Each row was made from one small tree. The marks that hang from a mark follow it in brackets, in the order of their numbers. Every link used is in the known rows. Write each row's tree.
In the rows, zero is written as 128.
Known rows
K262{K919{K950{K967}}}: [ 99 168  97 103 153 112  77 139 150 125 209  94 142 104 180  75 161 165
 104  76 146]
K85{K548{K967{K543 K950{K82}}}}: [168 135  78  76 131 132 117 129 118  94 127 129 179 137  49 126 125 144
 115 117  99]
K548{K85 K967}: [161 154  91  60 182 103  73 160 113  78 127 127 154 144  94 121 126 131
  64 138  98]
K82{K543 K950{K967}}: [ 91 133 151 137  83 103 157 142 125 150  87 144 107 150 154 161  97 108
 168 165 116]
K950{K551 K967{K543}}: [ 96 122 156 157 115 161 137 146 164 137  78  92 108 105 110 148 114 123
 156 115 118]
K85{K548}: [155 172  99  54 160  83  70 130 132 124 166 147 153  91 100 123  95 135
 111 100 105]
K82{K543 K950}: [115 128 154 142 103  73 140 103 115 157 115 162 110 143 166 152 105 105
 164 162 125]
K950{K551 K967{K543{K82}}}: [ 89 116 161 176  99 165 168 141 155 146  77  95 106 123 100 161 110 126
 173 128 131]
K324{K967}: [150 154 126  90 127  72  85 171 124 108 142 162  93  84 103 112  95 115
  98  95 102]
K82{K543 K950{K551}}: [129 106 185 186  98 102 142  91 128 167  89 156 105 136 171 154 100  89
 169 169 139]
K262{K919{K950{K82 K551 K967{K543}}}}: [118 133 109 138 142 152 128 128 151 133 178  76 138 103 181  80 174 159
 116  99 151]
K950{K82{K543}}: [124 116 127 126 132  96 181 117 126 125 134 129  95  93 177 127 119 113
 124 134 114]
K548{K85 K967{K543 K950{K82}}}: [150 119  82  81 146 156 126 131  94  94 113 128 154 176  70 146 159 138
  92 163 103]
K548{K85 K967{K543}}: [150 152  76  59 166 117 111 146  99  82 118 109 157 158  62 133 147 148
  83 153  86]
K950{K82 K551 K967{K543}}: [118  90 157 171 113 192 199 155 161 139  63  82 103  96 132 144 124 118
 153 138 118]
K543{K82{K950}}: [113 126 162 163 118  81 130 110 123 177 141 175 122 153 140 150  97 124
 187 137 159]
K262{K919{K950{K82{K543} K967}}}: [103 151  92 112 139 125 131 138 141 120 195  84 133 106 195  81 166 158
 105  99 143]
K950{K82{K543} K551 K967}: [115  89 168 180  99 176 208 155 159 123  57  90  86  95 169 145 102  93
 137 149 124]
K919{K950{K82 K551 K967}}: [121 125 167 148 154 145 147 145 129 135 119 140 142 122 178  96 135 130
 126 110 144]
K548{K85}: [132 170 112  52 185  87  57 134 114 137 167 152 118 111 143 138 117 123
  85 140 114]
K262{K919{K950{K551 K967{K543{K82}}}}}: [101 147 112 145 133 139 117 120 147 138 185  83 137 120 164  93 165 163
 129  95 160]
K262{K919{K950{K551}}}: [128 147 121 138 165 111  66 104 152 136 211 104 140  95 193  70 164 151
 104  78 163]

Which tree is each row?
[156 103 153 147  90 132 123 141 122 120 111 169  77 102 115 130 105  90
 114 125 124]
K324{K967{K950{K82{K543} K551}}}
[104 104 142 142 114 123 124  91 127 145 147 169  99 124 164 141 128 107
 140 118 142]
K967{K950{K82{K543}}}
[160 146  80  70 133 122  96 127 119  94 131 133 179 140  39 128 121 147
 117 109  99]
K85{K548{K967{K543 K950}}}
[140 119 118 112  91 128 136 140 107 123 128 161  91 116  77 135 129 122
 128 120 105]
K324{K967{K543 K950{K82}}}
[116 134 114 143 136 144 132 128 150 126 175  80 130 102 198  83 163 147
 107 103 153]
K262{K919{K950{K82{K543} K551 K967}}}
[109 114 182 189 102 121 145 129 140 178 103 154 118 154 135 161  87 115
 192 146 164]
K543{K82{K950{K551 K967}}}
[160 122  99  82 162 144  86 145 109  90 122 146 151 163 102 130 138 121
  74 149 117]
K548{K85 K967{K950{K82}}}
[108 110 182 179  79 131 158 129 139 158  60 136 102 142 161 165  93  92
 174 172 132]
K82{K543 K950{K551 K967}}
[ 94 167  88 101 147 117  95 132 144 128 204  86 143 113 165  83 173 173
 113  82 139]
K262{K919{K950{K967{K543}}}}
[132 132 117 147 149 124 120 102 144 131 194  95 131  96 205  75 167 144
 105 102 159]
K262{K919{K950{K82{K543} K551}}}
[130  93 174 173 128 180 162 168 175 135  73 100 100  84 163 130 103 103
 135 123 132]
K950{K82 K551 K967}
[177 137 100 104 126 124 129 130 118 108 107 125 183 146  42 133 108 142
 138 135 108]
K85{K548{K967{K543{K82{K950{K551}}}}}}
[134 120 166 161 153 116 163  96 108 136 135 154 134 124 194  96 142 120
 123 126 147]
K919{K950{K82{K543} K551}}
[ 90  91 159 196  86 153 146  55 123 178 125 153 110 160  92 175 139 126
 197 132 161]
K967{K543{K82} K950{K551}}
[143 112 109 124 128 166 125 112  97 107  99 131 151 193  54 161 146 132
 116 169 126]
K548{K85 K967{K543{K82} K950{K551}}}
[148 127 138 138  86 105 152 144 105 136 108 151  97 124  67 143 106 121
 151 139 113]
K324{K967{K543{K82{K950{K551}}}}}
[110 125 161 154 134 145 181 136 117 128 107 133 133 132 183 108 134 123
 127 128 138]
K919{K950{K82{K543} K551 K967}}
[167 104 118 118 144 162 112 130 111  91  96 137 140 163 108 140 135 106
  78 165 123]
K548{K85 K967{K950{K82{K543} K551}}}
[157 127 103 109 142 138 142 135  94 106  92 119 158 185  58 152 136 138
 115 181 110]
K548{K85 K967{K543{K82{K950{K551}}}}}
[ 72 117 128 152  91 127 144  67 109 169 153 160 114 167  86 171 143 143
 191 124 146]
K967{K543{K82} K950}
[166 149  91  72 143 113  69 135 128  92 137 146 178 130  64 119 106 136
 103 100 108]
K85{K548{K967{K950}}}
